What can hang from each mark:
G: B K P Q
B: G K Q
Q: B E G
P: G
E: Q
K: B C G Q

Every row comes from one small tree of marks. Brackets hold a mark, then the marks that hang from it, in alphabetical order. Every link used is in the known rows. Which tree was each row made from?
Known rows:
(E (Q B)): .20, -.14, .60, -.21, .02, -.08, -.11, .13, -.18, -.08, .15, -.12, .22, -.04, -.10, .01, -.08, .06, -.09, -.13, -.37, .05, -.07, -.14, .29
(G B P Q): .25, .00, -.33, .14, -.11, .06, -.39, -.06, -.10, -.17, .12, -.11, .03, -.15, .03, -.13, .25, .18, .06, .14, .17, -.25, -.21, .34, -.19
(G (B (K C)) P (Q E)): .12, .14, -.50, .23, -.35, .15, -.27, -.09, -.02, -.14, .16, -.03, -.14, .32, -.03, -.11, .06, -.35, .03, .17, .16, -.20, -.08, .37, -.11
(G (K B C (Q E)) P): .07, .29, -.36, -.30, .43, .05, -.27, .07, .20, -.08, -.05, .08, .02, -.22, .03, .16, .29, -.18, .17, .32, .38, -.18, -.03, .08, -.17
(P (G (Q (B (K C)) E))): -.08, -.39, .19, .38, -.53, -.08, .03, -.26, -.07, .11, -.18, -.10, -.06, .17, -.11, -.13, .03, -.22, -.05, -.04, -.13, .19, .12, -.15, .02
(B G K Q): .03, .01, .13, .19, -.06, -.06, .71, -.04, .02, .14, -.02, -.05, -.07, .47, .12, .06, -.28, .49, -.04, -.34, .14, .14, .16, -.23, .00
(P (G Q)): -.01, -.51, .03, .22, -.36, -.10, -.06, -.24, -.09, .13, -.17, -.19, .06, -.16, -.09, -.15, .26, .24, .05, -.04, -.05, .30, .04, -.07, -.02
(G B P): .10, .13, -.27, -.09, .21, .06, -.40, -.02, .03, -.03, .26, -.03, .14, -.13, .03, -.08, .23, .16, .04, .04, .13, -.12, -.19, .39, -.04
(E (Q (G B (K C) P))): -.12, -.01, -.19, -.54, .34, .14, -.24, .20, -.12, -.21, .13, .07, .00, -.35, -.03, .11, -.03, -.37, .11, -.07, -.36, -.14, -.04, .15, .14
(P G): -.12, -.39, .07, .03, -.11, -.11, -.07, -.22, .00, .25, -.06, -.12, .14, -.15, -.10, -.12, .26, .21, .02, -.13, -.08, .40, .06, -.04, .11
(K C): -.05, .21, .08, .08, -.12, .03, -.22, .03, .05, .22, .13, -.06, .11, -.13, -.04, -.01, .05, -.39, -.07, .11, .11, .29, -.05, .23, .20
(G (K C (Q B)) P): .00, .29, .23, -.15, .62, .13, -.34, .01, .09, -.09, .02, .04, .05, -.26, .11, .26, .03, -.11, .20, .20, .26, -.22, -.04, .11, .00
(G K P Q): .19, .05, -.11, -.01, .09, .13, -.34, -.05, -.11, -.20, .19, -.07, -.03, -.34, .04, -.20, .16, .23, .29, .11, .17, -.15, -.09, .12, -.08
(E Q): .21, -.16, .21, -.32, .01, -.03, -.10, .15, -.14, -.02, .20, -.17, .20, -.05, -.14, .00, .06, .09, -.01, -.11, -.26, .22, -.08, .00, .33
(G (B K) P): -.06, .22, -.29, .05, .18, .12, -.34, -.08, .07, -.05, .25, .07, .10, .23, .07, -.07, .11, .22, .09, .04, .03, -.13, .02, .34, .05
(E (Q (G (K C)))): -.14, -.06, .03, -.44, .13, .07, -.05, .23, -.17, -.09, .06, .02, .02, -.36, -.07, .07, -.09, -.34, .06, -.08, -.41, .12, .05, -.05, .26
(E (Q B (G (K C) P))): -.15, .01, .37, -.33, .39, .07, -.17, .19, -.15, -.21, .14, .08, .02, -.26, -.03, .12, -.17, -.43, .08, -.14, -.50, -.17, -.05, -.14, .24
(G (B K (Q E)) P): .11, -.01, -.39, -.06, .11, .06, -.01, -.12, .02, -.08, .22, -.11, -.03, .37, .01, .00, .01, .11, .00, -.17, .33, -.15, -.08, .22, -.13
(Q (B K) E (G P)): -.34, .17, .11, .31, -.01, -.04, .17, .08, -.09, -.02, .22, .07, -.13, .35, -.02, -.13, -.12, -.35, -.17, -.11, -.36, -.04, -.03, -.26, .04
(P (G (B K) Q)): -.09, -.43, -.22, .22, -.43, -.03, -.12, -.30, -.07, .04, -.26, -.06, .03, .02, .00, -.13, .14, .32, .04, .01, -.09, .12, .22, .06, -.08
(E (Q (B (G K)))): .22, -.06, .59, -.31, .06, -.05, .18, .19, -.16, -.11, .09, .00, .11, -.17, -.04, .01, -.22, .18, -.02, -.19, -.42, -.08, .01, -.23, .20
(Q (B (G P) (K C))): -.13, .37, .54, .40, .08, .03, .14, .00, .10, .07, .19, .19, .02, .40, .12, .03, -.26, -.10, -.03, -.11, -.23, -.13, .07, -.11, .16
(K B C (G P) Q): -.04, .07, -.09, -.01, .44, -.11, -.13, .10, .40, .07, -.60, .25, .09, -.11, .12, .38, .25, .23, .04, .47, .30, -.09, .00, -.06, -.20
(G B K P Q): .23, .05, -.41, -.13, .03, .17, -.46, -.07, -.12, -.29, .08, -.01, -.04, -.48, .10, -.18, .12, .27, .23, .20, .23, -.38, -.06, .34, -.25

Write each row's tree:
-.52, .26, .37, .41, -.08, -.04, .04, .07, -.06, .08, -.04, .19, -.02, .13, .12, .00, -.27, -.38, -.17, .00, -.40, .05, .18, -.23, .16
(Q (B (K C)) G)
-.01, .04, .37, .26, -.21, -.09, .18, -.02, .04, .06, .02, .06, -.03, .36, -.05, -.16, -.20, .12, -.15, .01, -.15, .03, .02, -.20, .06
(Q (B (K (G P))) E)
.29, -.02, .19, .34, -.24, -.03, -.12, -.02, -.14, -.12, .22, -.18, -.05, .10, -.08, -.21, .14, -.10, -.06, .02, .06, -.16, -.30, -.03, -.10
(G P (Q B E))
.14, -.10, -.22, .09, -.62, -.01, .02, .03, .04, .08, -.41, .07, -.13, -.29, -.05, -.03, -.11, -.15, -.15, .33, .16, .04, -.05, .24, -.18
(K C (G B (Q E)))
.18, -.21, -.09, .09, -.43, -.08, .01, .00, -.02, .00, -.43, .05, .01, -.38, .05, -.14, -.02, .61, -.08, .28, .08, .01, .01, .12, -.22
(K (G B Q))
.16, .05, .56, -.29, .26, .06, .04, .17, -.07, -.14, .19, .06, .07, -.09, -.03, .12, -.21, -.16, .07, -.19, -.39, -.18, -.08, -.10, .25
(E (Q (B (G (K C) P))))
-.05, -.43, -.29, -.36, -.13, .03, .01, -.27, -.01, .09, -.21, -.10, -.05, -.41, -.06, .03, .01, -.13, .04, -.14, .25, .09, .12, .15, -.17
(P (G (B (Q E)) (K C)))
-.05, .37, -.09, .21, .17, .09, .44, .09, .21, .14, .02, .07, -.14, .63, .04, .26, -.08, -.16, .03, .03, .08, .03, .04, .00, .07
(B (G P) (K C (Q E)))
.16, .11, .17, -.21, .07, -.07, .06, .08, -.08, -.02, -.15, -.12, .02, -.33, .02, .06, .01, .25, -.04, .20, .23, .01, .06, -.11, -.10
(G (K (Q B E)))
.20, .08, -.21, -.02, -.52, .08, -.08, .01, -.14, -.03, .01, -.11, -.15, -.37, -.08, -.19, -.03, -.39, .04, .23, .23, .08, .00, .15, -.07
(G (K C) (Q E))
.25, -.15, -.31, -.19, -.27, -.08, .14, -.04, -.11, .05, .01, -.25, .03, -.14, -.04, -.03, .04, .13, -.21, -.09, .40, .04, -.12, .20, -.22
(G (B (Q E)))
-.10, -.38, -.21, -.26, -.10, -.07, .01, -.23, .08, .14, -.24, -.02, .01, -.32, -.07, -.03, .18, -.12, .07, -.10, .18, .19, .18, -.12, -.13
(P (G (K (B (Q E)) C)))
.18, -.06, -.24, -.16, .30, .01, -.18, -.10, .00, -.06, .17, -.15, .08, -.09, .06, .06, .14, .23, .01, -.16, .40, -.18, -.22, .29, -.17
(G (B Q) P)
-.11, .03, .08, .16, .32, -.02, .07, -.01, .20, .06, -.30, .09, .04, .34, .11, .20, -.01, .67, .10, .20, .09, .13, .17, -.07, .07
(B (K (G P) Q))
.23, -.07, -.19, -.04, -.23, -.23, .56, .08, .07, .12, -.12, -.06, .02, .04, .01, -.07, .13, .29, -.21, -.15, .25, .03, -.03, -.31, -.31
(K (B G (Q E)))
.02, .17, -.20, -.26, .45, .09, -.32, -.05, .16, -.08, .10, .10, .05, -.28, .10, .04, .13, -.12, .22, .02, .38, -.21, -.01, .07, -.13
(G (K (B Q) C) P)
.04, .25, .34, .31, -.17, -.05, .43, .05, .01, .06, .26, .05, -.07, .52, -.02, -.14, -.19, -.01, -.16, -.17, -.21, -.07, -.04, -.23, .05
(Q (B (G P) K) E)
.04, -.26, .01, .08, -.25, -.11, .53, -.10, .04, .14, -.21, -.08, -.11, .38, -.02, -.01, -.25, .42, -.10, -.15, .26, .28, .13, -.20, -.03
(B (K G) (Q E))
-.04, .31, .01, .48, -.14, .13, .21, -.01, .10, .02, .13, .14, -.14, .51, .08, -.01, -.15, -.12, .13, -.02, -.09, -.05, .06, .04, .10
(B (G P Q) (K C))
-.26, .03, .41, -.04, .29, .05, -.10, .16, -.10, -.15, .17, .10, .03, .24, -.03, .15, -.19, -.41, .02, -.18, -.62, -.09, .01, -.17, .34
(E (Q (B (K C)) (G P)))
-.42, .29, .12, .34, -.02, .02, .09, .08, -.03, .03, .19, .13, -.16, .36, -.01, -.04, -.16, -.72, -.18, -.07, -.32, -.03, -.03, -.17, .09
(Q (B (K C)) E (G P))
.09, .25, .01, -.13, .27, .07, .19, .09, .05, .04, .23, .09, -.03, -.22, .07, -.11, .01, .32, .15, -.12, -.02, -.05, -.06, .01, .00
(B (G K P))
-.12, .12, -.05, .15, .14, .04, .11, .01, .24, .12, -.27, .11, -.07, .43, .01, .25, -.08, .04, .02, .27, .16, .16, .10, .03, .09
(B (K C (G P) (Q E)))
-.30, -.05, -.09, .18, .26, .00, .25, -.07, -.03, .01, .08, -.04, -.08, .37, .10, .08, -.10, .14, .03, -.30, .08, .09, .09, -.17, .04
(B K (Q (G P)))
-.08, -.14, .46, -.17, .07, -.10, .05, .22, -.23, -.10, .04, -.04, .10, -.14, -.06, .06, -.10, -.11, -.14, -.17, -.57, .03, -.04, -.27, .23
(E (Q B G))
.06, -.14, -.17, -.06, .08, -.11, .10, -.01, .31, .10, -.30, .16, -.04, -.02, -.01, .12, .08, -.09, -.06, .07, .37, -.03, -.11, -.09, -.24
(K (B (Q E)) C (G P))
-.28, .11, -.53, .03, -.40, -.04, .22, .13, -.11, .07, .02, .01, -.13, .05, -.05, -.17, -.02, -.24, -.24, .03, -.18, .15, .08, .04, -.08
(Q E (G (B K)))
-.11, -.27, -.23, -.24, .02, -.08, -.05, -.16, .13, .14, -.40, .01, .04, -.34, -.05, .08, .27, -.03, .08, .17, .16, .17, .21, -.11, -.14
(P (G (K B C (Q E))))
